Each row was made from one path, in order. Every step used is in the known rows, and no mark comes twice. Write each row's path.
In the rows, zero is written as 128.
Known rows:
lutaki zive latez: [138 113 116 113 150  47 139 148 113 139 111 163 102 127 177 132 119 140
 101 125 160]
lalagag basilu zive duru: [158 112 128 115 164  61 136  95 169 111 112  87 124 139  44 148 102 107
 171 112 101]
duru lutaki zive latez basilu: [121 105 105 109 119  46 140 179  88 141 107 106  82 113 189 146 126 129
 108 106 126]
zive latez basilu: [140  99 143 127 152 125 129  98  82 129 136 115  91 102 119 142 133 152
 121 131 149]
basilu lalagag zive lutaki: [179 132  99 114 193  32 125 147 135 120  86 128  92 117 155 133  95 137
 109 125 111]
basilu lalagag: [185 133 103 117 177  42 117 139 160 129 123 102 104 107 123 137 106 141
 145 122 121]
basilu zive latez: [160 105 127 118 161  88 125 110 116 132 155  98 100 126  64 144 141 147
 142 129 106]
lalagag basilu: [159 122 142 110 162  86 134 122 173 115 107 108 137 135  53 148  95 100
 153 114 136]
zive lutaki: [149 110 102 112 137 100 128  99 119 112  74  87 129 122 149 140 104 120
 118 123  94]
lutaki duru zive latez: [125 148 118 131 125  77 150 146  98 135 127  90  93 114 181 154 122 116
 117 116 121]
basilu zive: [171 114 116 112 163  91 127 125 138 124 143 105 128 130  88 150 140 132
 147 122  87]
zive duru: [131 125 101 126 139  69 140  91 125 118  90  75 107 114 180 148 110 125
 134 116  88]
lutaki lalagag basilu zive: [158 104 126 100 155  29 141 138 161 126 106 144 143 138 115 145 121 106
 134 108 144]
zive latez: [141 114 136 123 150 100 129 112 104 136 133 101  90 115  98 142 122 144
 119 132 144]
latez zive duru: [131 133 106 118 149 138 127  71  98 114 121  82  92 117 136 151 116 123
 133 129  89]
duru zive: [152 126 124 113 151  53 143 175 118 132 151 105 100 120 131 163 132 113
 120 116 124]
zive lutaki duru: [134 131  94 121 119 107 136  96 112 111  59  80 132 120 197 140  99 112
 117 118  83]
duru lutaki lalagag basilu zive latez: [131 102 114 102 120  19 141 171 122 140 108  82  96 124 124 153 123 108
 128  98 123]
lalagag basilu zive: [170 113 138 109 170  78 132 116 174 115 126 104 136 141  21 149 108 106
 167 114 115]
latez basilu lalagag zive lutaki: [170 109 115 119 183  89 127 122 104 112  99 143 106 100 179 138 117 143
 117 124 118]

Write each row's path:
[121 131  98 115 133 123 128  92  88 120 118  59  78 114 145 155 116 118
 132 121  77] => latez zive duru lutaki
[144 106 114 105 139  16 147 154 118 125 110 105 106 128 143 154 116 100
 112 111 128] => duru zive lutaki lalagag basilu
[150 103 118 104 150  16 144 123 157 124  96 132 135 136 130 145 118 106
 138 106 135] => lutaki lalagag basilu zive duru
[118 126  96 112 130 104 132  98  87 123 113  72  81 115 164 154 120 116
 125 117  87] => latez zive duru lutaki lalagag
[133 137 101 114 136 164 124  74  89 111 100  86 110 121 149 145 109 114
 121 131  85] => latez zive lutaki duru
[166 103 103 111 153  86 125 101 126 116 113  88 127 132 100 144 129 130
 140 123  70] => basilu zive lutaki
[144 108 107 107 135  22 146 158 106 128 113 106 104 123 170 155 125 108
 103 114 121] => duru zive lutaki lalagag
[136 106 108  99 121  21 141 179 133 135 103  86 110 127 135 155 123 101
 131  94 114] => duru lutaki lalagag basilu zive
[147 114 110 112 140  51 140 150 107 124 122  88 100 122 141 156 120 111
 113 118 108] => duru zive lutaki
[131 121  91 115 142  27 147 133 127 126  80 145 115 127 234 136 110 126
 112 113 120] => lutaki zive duru
[140 116 103 103 143 130 123  85  93 115 103 110 112 124 144 143 116 117
 111 131 106] => latez zive lutaki lalagag
[155 117  97 117 141  92 130  98 122 115 103  83 129 130 131 143 126 124
 140 120  63] => basilu zive lutaki duru
[170 139  98 121 194  18 131 143 138 123  92 122  81 113 171 137  97 139
 118 122 109] => basilu lalagag zive duru
[162 138  93 119 182   7 132 158 130 126  91 105  71 111 175 139  98 136
 117 115 101] => basilu lalagag zive duru lutaki
[129 113 100 101 112  34 140 188 113 140  99  89 108 116 191 156 129 110
 111  98 114] => duru lutaki lalagag
[154 103 134 128 163  95 122 100  94 132 139 111  78  95 114 136 125 160
 130 132 151] => zive latez basilu lalagag
[165  97 128 118 162 130 128 107 107 115 139 128 132 109 132 150 149 141
 143 122 101] => latez basilu zive
[145 120 120 101 165  40 150 175 117 129  84 185 130 132 218 145 127 116
  75 115 148] => lutaki lalagag zive
[144 122 107 108 148 158 118  77  95 111 111  90 108 123 116 145 112 119
 121 135  92] => latez zive lutaki
[146 125 115 109 175  89 143 145  99 110  64 145 114 135 179 142 105 119
  76 125 103] => lalagag zive lutaki
[162 107 145 113 169  74 131 105 159 120 133  98 116 139   4 145 109 117
 163 119 129] => lalagag basilu zive latez
[143 111  94 119 138  52 134 116 120 125 121  57  97 123 128 154 133 129
 151 109  55] => basilu zive duru lutaki
[147 105 115 116 159  43 135 139 106 136 114 170  94 113 187 128 121 151
 108 125 163] => lutaki zive latez basilu lalagag
[171 142  95 118 184  36 129 145 131 120  78 124  94 116 179 132  93 133
 110 123 106] => basilu lalagag zive lutaki duru
[113 115  86 117 111  23 147 130 109 129  76  61  90 111 220 153 115 116
 123  99  86] => zive duru lutaki lalagag
[136 139 109 116 163  96 148 143  95 110  53 141 116 133 213 142 102 113
  75 122  96] => lalagag zive lutaki duru
